Each row was made from one path, in order. Every step used is in the known rows, and no mark comes twice. Write each row's path.
Known rows:
bizo sadak zoko ziva ralos navis: [ -3.2   3.1 -22.1  -1.0  -5.8 -11.7  16.6  -5.5  18.4  18.4  -0.7   3.2
   6.1 -16.5 -18.3   1.3  18.0   1.2  -7.6   5.0  -3.4  10.4]
zoko sadak kitil navis ralos bizo: [ -6.3 -11.8  -3.4   0.7   0.5  -1.1   6.4   1.3  16.7 -17.6  16.3 -37.1
 -10.9 -11.9   7.1  20.8  11.8  -6.4  -7.3  -5.2 -31.3   2.6]
sadak zoko: [  9.7  -3.6  15.2  -6.6 -14.3 -43.2  -8.5  12.6   6.6  -6.2   8.9  27.8
 -37.4 -23.3  11.8  27.3  18.1   3.1   2.0 -35.8  -1.0  16.6]
bizo ralos navis kitil sadak zoko: [ 24.8   7.9  26.7   2.1  -1.9 -55.6  -2.4 -23.5   7.5  57.6 -29.0  12.2
 -10.8 -34.9  21.8  15.5  18.5  -8.9 -18.5  -4.3  -9.4   8.5]
zoko sadak kitil: [  1.8 -14.1  12.2   5.2 -18.9 -34.1  56.7  -3.6  11.7 -39.6   6.3 -15.8
 -30.1  -3.7  18.5  33.9  11.6   0.1  -4.5 -21.3  -6.3  14.2]
ralos navis kitil sadak: [ -3.1   6.6  32.3   7.5  -9.7 -35.0   0.1 -10.8   3.4  60.0 -11.2  -3.6
 -29.8 -26.1  17.2  42.1  20.4 -10.4 -18.5   8.2 -11.9  10.5]
ralos bizo sadak kitil: [-23.2  -3.2   3.5   5.1  -4.8 -34.1  73.2  11.2   9.2 -51.5  30.2 -23.2
 -11.5 -18.5  20.0  31.4   7.8   6.2   2.6  27.5  -6.1  14.6]
bepul zoko sadak kitil: [  8.7  -8.5 -15.3   4.3 -15.6 -38.6  23.6   1.2  11.2 -33.9  -0.6 -22.6
 -38.4  -5.0  20.6  27.3  10.8 -11.1  21.0 -10.3 -14.9  13.6]
kitil sadak zoko: [  6.4   6.6  40.1   0.3 -20.8 -43.8   5.1   3.8   2.4   4.2   4.5  25.1
 -41.5 -38.2  19.7  35.1  16.3   5.4  14.2 -19.7  13.1  16.2]
ziva zoko sadak kitil navis ralos bizo: [-18.5 -13.2 -26.6  -1.2   1.3   0.3   6.0   9.4  16.8 -43.4  30.0 -47.1
  -5.9 -15.5   8.0  21.6  10.5 -12.5   2.4  17.8 -25.2  -0.3]
ralos ziva zoko sadak: [-19.2 -15.7 -13.5  -3.9 -24.0 -21.2  26.2  20.6  11.1 -52.7   3.5 -11.0
 -10.3   3.3   0.3  40.6  14.1  -5.5   7.4 -17.1 -21.0   8.3]
kitil navis ralos bizo sadak: [-21.9  -5.3 -13.9  -7.4  -1.9  -2.2 -20.8   6.0  17.0  12.1  23.2 -25.5
  -8.7 -17.4   4.4  20.6  11.7  -4.7  -2.8  24.9 -26.3   3.8]
ziva ralos bizo: [-25.1  -0.4  17.5  -2.7  -0.5 -13.6  32.4  26.5   4.5 -19.7  11.4  -7.0
   0.0 -14.3 -12.8  19.9  13.0   6.7   7.0  -9.3 -21.4   4.7]
bepul zoko: [ -5.1   4.7  -8.4  -6.3 -15.3 -39.7 -16.8  14.7   1.9  -3.8   8.2   2.1
 -42.9 -12.8  11.6  25.8  14.6  -8.2  20.1  -1.1 -17.2  11.9]
bizo sadak kitil navis ralos ziva zoko: [-31.0  -5.2 -37.0  -2.8 -23.5   3.1  -1.9  -2.0  29.8 -45.1  18.6 -33.1
  -4.4 -17.5 -11.6  20.8  13.5 -14.4 -25.4  44.4 -27.5  -1.4]
ziva zoko sadak: [-11.3 -16.1 -11.9  -3.1 -16.9 -32.5  22.1  10.7   8.1 -39.7  14.9 -15.5
 -26.7  -2.8  16.1  37.5  11.4  -4.7  12.7  -8.3  -3.4  10.3]
sadak kitil navis ralos ziva: [-15.9  -1.7   2.8  -4.8 -21.3   0.6 -12.6  -0.8  21.7 -16.5   4.9 -11.0
 -13.2 -15.5 -18.2  19.4  20.1 -10.9 -41.3   0.3 -40.8  -0.3]
sadak zoko ziva: [ -2.1   1.3   7.4 -11.6 -14.2 -43.6  -2.1  14.7   2.2  -9.9  27.8  28.4
 -28.2 -22.3   3.1  10.7  19.1   0.6  -1.5 -13.9  10.7  17.2]
bepul zoko ziva ralos: [-19.4  12.2 -18.7 -11.6 -14.6 -21.4  -5.0  14.8   4.3  -8.5  13.0  -3.9
 -15.1 -12.4 -19.9  -4.9  15.9  -9.8  18.7  17.9  -9.1   6.6]
bizo sadak kitil: [-12.6  -5.9   4.0   4.3 -20.3 -39.8  61.8  -6.1  15.0 -39.9  18.9 -15.7
 -28.2 -15.3  17.1  35.9  10.6   1.4 -10.2  21.0   1.5  15.5]
zoko sadak kitil navis ralos ziva: [ -0.8 -13.0  -6.5  -1.1 -24.4   4.1  -6.7  -5.8  24.7 -16.2  -7.2 -25.7
 -10.5  -2.9  -9.1  18.9  17.8 -12.0 -29.3 -20.6 -41.7  -0.1]
zoko ziva ralos bizo sadak: [-40.5   3.5  -6.3  -8.0  -6.0 -13.0  50.7  19.3   8.1 -27.0  29.3 -16.0
  14.3 -12.6 -14.4   7.8  10.0   2.7  11.4  34.4  -0.9   8.3]
ziva zoko sadak kitil navis: [ -2.6 -22.1 -29.3  -6.3 -17.4 -31.4  38.6  -3.7  13.9 -41.7  27.7 -34.4
 -29.3  -9.4  18.0  34.8  11.1 -16.2  -9.7   5.4 -10.7   8.1]
sadak kitil navis: [ -3.0 -10.6   1.0  -7.6 -16.8 -35.9  28.8  -5.3   8.0 -12.9  26.6  -9.4
 -37.4 -19.3  10.3  32.5  16.7 -11.5 -32.7   3.2 -17.1   9.9]
kitil navis ralos bizo sadak zoko ziva: [-15.6   0.3 -25.4 -14.1  -0.3  -8.8 -34.3   8.6  16.2  12.6  39.6  -2.8
  -1.1 -26.6  -1.2   0.0  14.5  -7.2   2.9  21.3  -5.8   8.6]
bizo ralos ziva zoko sadak kitil: [-11.2 -11.9 -14.1  -1.4 -20.8 -37.9  79.9  -0.8  14.4 -86.3  -7.0 -23.8
  10.6  -0.7   6.6  19.8   9.6  -5.9 -11.2   5.1 -23.7   3.4]
kitil navis: [ -1.7 -11.8   0.4 -14.6 -16.5 -35.7  -2.4   2.9   4.6  13.8  23.1   2.8
 -38.1 -14.0   7.6  35.4  16.8  -9.6 -24.0  -8.7 -19.7  10.3]

Write each row's path:
[-11.6  22.1  -6.1   0.6  -7.5 -18.3 -23.7  -6.4   5.0  64.5 -12.4 -16.1
 -10.7 -26.2 -14.2   2.9  20.2 -23.5   7.1  36.5 -12.4   2.8]
bepul zoko ziva ralos navis kitil sadak
[ -9.7 -15.3 -10.7   3.4 -17.7 -34.0  52.9   4.0  12.4 -64.1  19.1 -28.1
 -25.6  -7.3  17.7  36.0  10.8  -5.1   3.4   2.8   0.4  10.6]
ziva zoko sadak kitil
[-18.1  -4.4   3.5  -9.6   1.2  -3.0 -30.9  17.9   8.0  11.3  23.4 -10.8
 -14.7 -19.3  -3.1  20.6  16.0  -6.0  -8.0   3.5 -34.3   1.8]
kitil navis ralos bizo
[-20.3  -7.5 -15.4  -3.9  -5.0 -11.5  63.4   1.2  16.6 -24.3  24.2 -37.0
   2.2 -20.5  -4.5  19.5   8.7  -5.0 -10.5  25.9 -21.7   4.7]
ziva ralos bizo sadak kitil navis
[-31.3  -0.6 -23.6 -10.7  -6.1 -10.8  65.9   3.4  13.5 -27.6  42.4 -36.0
  10.7 -19.9 -12.2   3.6   9.5  -9.8 -12.4  48.2  -8.3   6.9]
zoko ziva ralos bizo sadak kitil navis
[-27.6  -1.1   3.1   5.6  -4.3 -14.7  77.4   9.3  15.4 -48.2  15.1 -29.5
   6.1 -19.2  -3.4  21.4   7.1   6.1   3.7  23.2 -10.1   7.9]
ziva ralos bizo sadak kitil
[-15.4   4.9  -3.2  -2.5  -6.1  -6.4  26.2   2.9   5.4  12.4   5.4  -4.3
   2.7  -8.4 -27.6   9.1  21.6  -1.1 -21.4   9.6 -19.7   4.5]
zoko ziva ralos navis
[-15.5   5.2  -1.9  -4.5  -2.1 -13.6   1.4  -0.5   8.9  48.6  -1.9  -6.3
   3.7 -11.0 -23.8   3.9  23.4 -13.2 -32.0   8.3 -18.0   2.8]
zoko ziva ralos navis kitil
[-22.9   6.9  -7.3  -4.6  -0.7 -11.4 -19.6  15.6  16.3 -12.6  29.7   1.5
   2.5 -25.0   0.7  -2.4  13.4   5.3  19.6  18.5   4.2  10.4]
navis ralos bizo sadak zoko ziva
[ 11.6 -20.3  -6.5  -4.4 -18.0 -33.7  38.0 -12.3  12.8 -14.7  14.2 -22.9
 -34.3  -6.5  17.2  35.1  13.9 -12.1 -21.7 -19.1 -16.4  10.8]
zoko sadak kitil navis
[ -5.3   5.0   6.1 -11.4 -13.7 -22.7   2.0  12.6   9.7  -8.2  14.4  22.6
  -9.8 -21.3 -21.5  -3.5  19.2   1.7  -1.1 -18.5   6.6  10.3]
sadak zoko ziva ralos
[-32.3   1.1   6.6   9.9  -2.2  -7.8  28.3   7.3  21.2 -39.3  19.1 -29.8
  -5.4 -21.4   7.9  19.2   8.8   7.2   4.8  32.7 -12.2   7.2]
navis ralos bizo sadak kitil
[ -2.8   2.8 -22.7  -3.3  -4.6 -18.9  -8.4 -10.4  22.3  53.7  -7.0   2.7
   7.2 -17.9 -14.7  -2.2  19.8 -10.9 -16.5   4.4  -1.4   8.2]
bizo sadak zoko ziva ralos navis kitil
[  3.1  -3.3   6.3  -1.0  -1.3 -41.0  37.4 -13.8   5.0   6.7 -11.8   0.1
  -4.7  -7.3   8.3  20.6  16.7   1.4 -28.9   4.3 -33.9   5.6]
bizo ralos navis
[-27.7  -0.8 -19.7  -4.9 -21.0   3.1 -16.1  10.0  21.7 -43.6  17.8 -22.2
  -9.3 -20.0 -16.1  22.5  18.2 -14.9 -32.3  23.1 -36.0  -2.7]
sadak kitil navis ralos ziva zoko
[ 12.1   9.7  28.1   6.9  -5.1 -19.8 -18.3  -8.8  14.0  70.1 -29.3   9.6
 -12.4 -37.0  -4.7  20.0  21.8  -7.6  -8.1 -20.8  -8.1   7.2]
ziva ralos navis kitil sadak zoko
[-34.7   6.1  10.7 -10.0  -2.8 -12.1  40.4  27.7  -1.5 -27.4  29.6  -5.6
   9.6 -15.1 -21.1   7.0  14.5   2.3   6.0  12.8  -9.3   6.3]
zoko ziva ralos bizo
[ -3.5  15.0  30.9  -5.2 -21.1 -26.7  11.8   5.0   5.8   0.8  10.4  18.2
 -14.8 -37.3 -13.1   2.0  17.6   2.1  10.3  -2.4  21.4  11.4]
kitil sadak zoko ziva ralos
[-10.0 -13.1 -15.1  -8.2 -21.2 -35.8  47.6   5.7  11.0 -59.8  -9.9 -13.4
   9.8   5.0   4.3  19.7  10.2  -5.1  -0.9  -5.3 -26.9   2.6]
bizo ralos ziva zoko sadak
[  3.6  -8.8 -18.9  -2.9 -17.0 -36.8  -7.9   6.9   7.0  -5.2  -3.9 -12.0
 -38.9  -1.0  17.0  28.1  12.1  -9.4  29.6 -21.4 -16.8  13.5]
bepul zoko sadak
[-23.1   4.8  21.6  -0.8 -21.0   0.0 -28.7  16.2  15.2 -14.3  -8.0   7.0
 -11.1  -9.2 -17.2  20.7  20.6   2.6 -13.9 -14.8 -34.6   1.5]
navis ralos ziva
[  0.8  -3.0 -34.7  -2.4 -21.5   2.0 -34.7  -2.9  25.3 -10.5 -12.3 -30.3
 -18.9  -5.6  -7.6  10.4  16.0 -22.3  -3.6 -10.3 -49.3  -0.1]
bepul zoko sadak kitil navis ralos ziva
[ -8.3  -2.5   4.5  -3.3 -12.9  -9.1 -15.9  -9.0  18.7  -2.5  16.6 -15.0
 -30.7 -22.1  -1.5  17.7  17.5  -7.7 -33.4   9.0 -23.5   2.7]
sadak kitil navis ralos
[-21.1   5.5   9.4 -10.7 -16.7 -18.1  24.5  12.7   4.6 -12.1  18.5   2.4
  -8.8 -12.3 -23.2   2.9  17.3  -1.0 -10.5   5.8  -0.5   7.1]
zoko ziva ralos
[ -0.7  17.6  30.6  -7.1 -18.1 -31.8  -8.9   1.7   8.0  36.9   2.3  17.8
 -14.0 -38.2  -7.5   1.5  19.5 -10.7  -0.4  -2.2  22.1   9.9]
navis kitil sadak zoko ziva ralos
[-13.8  18.7  30.0  -6.8  -4.3 -27.4   3.9  18.3   2.5  26.3  14.3   8.8
   3.0 -41.9  -6.0   1.4  16.5  -6.9  15.2   4.2  14.0   7.9]
navis kitil sadak zoko ziva ralos bizo
[ -1.1  11.7  31.2  -6.0 -21.4 -45.6   5.2   5.7  -0.4  -2.0  23.4  23.7
 -32.4 -37.4  12.7  18.1  18.0   0.3   7.6   2.4  25.2  18.6]
kitil sadak zoko ziva
[  5.9   7.3  30.9   3.5  -6.1 -49.8  18.4 -25.6   3.8  52.1 -25.3  -6.4
  -8.8 -23.4  20.7  18.8  16.4 -11.2 -28.7  21.1 -18.5   5.5]
bizo ralos navis kitil sadak
[ 12.2  13.7  18.1  -4.5  -4.5 -54.7   1.2 -21.3   3.2  53.2  -9.9  14.5
  -1.1 -34.3  16.1  -1.9  20.0 -13.4 -21.1  19.2   2.5   9.3]
bizo ralos navis kitil sadak zoko ziva
[  4.1   6.6  -3.6  -5.6  -0.1 -18.7 -18.9   0.8  14.8  53.1  -5.7  14.7
   2.0 -20.9 -20.9  -2.2  24.5 -12.2 -21.7 -16.3  -9.3   6.8]
sadak zoko ziva ralos navis kitil
[-18.2 -12.9 -11.5   2.1 -26.4 -23.2  57.2  11.7  13.8 -78.1   7.6 -23.9
  -9.8  -3.4   1.4  39.5  12.9  -6.3  -1.6  -6.8 -18.2   7.6]
ralos ziva zoko sadak kitil
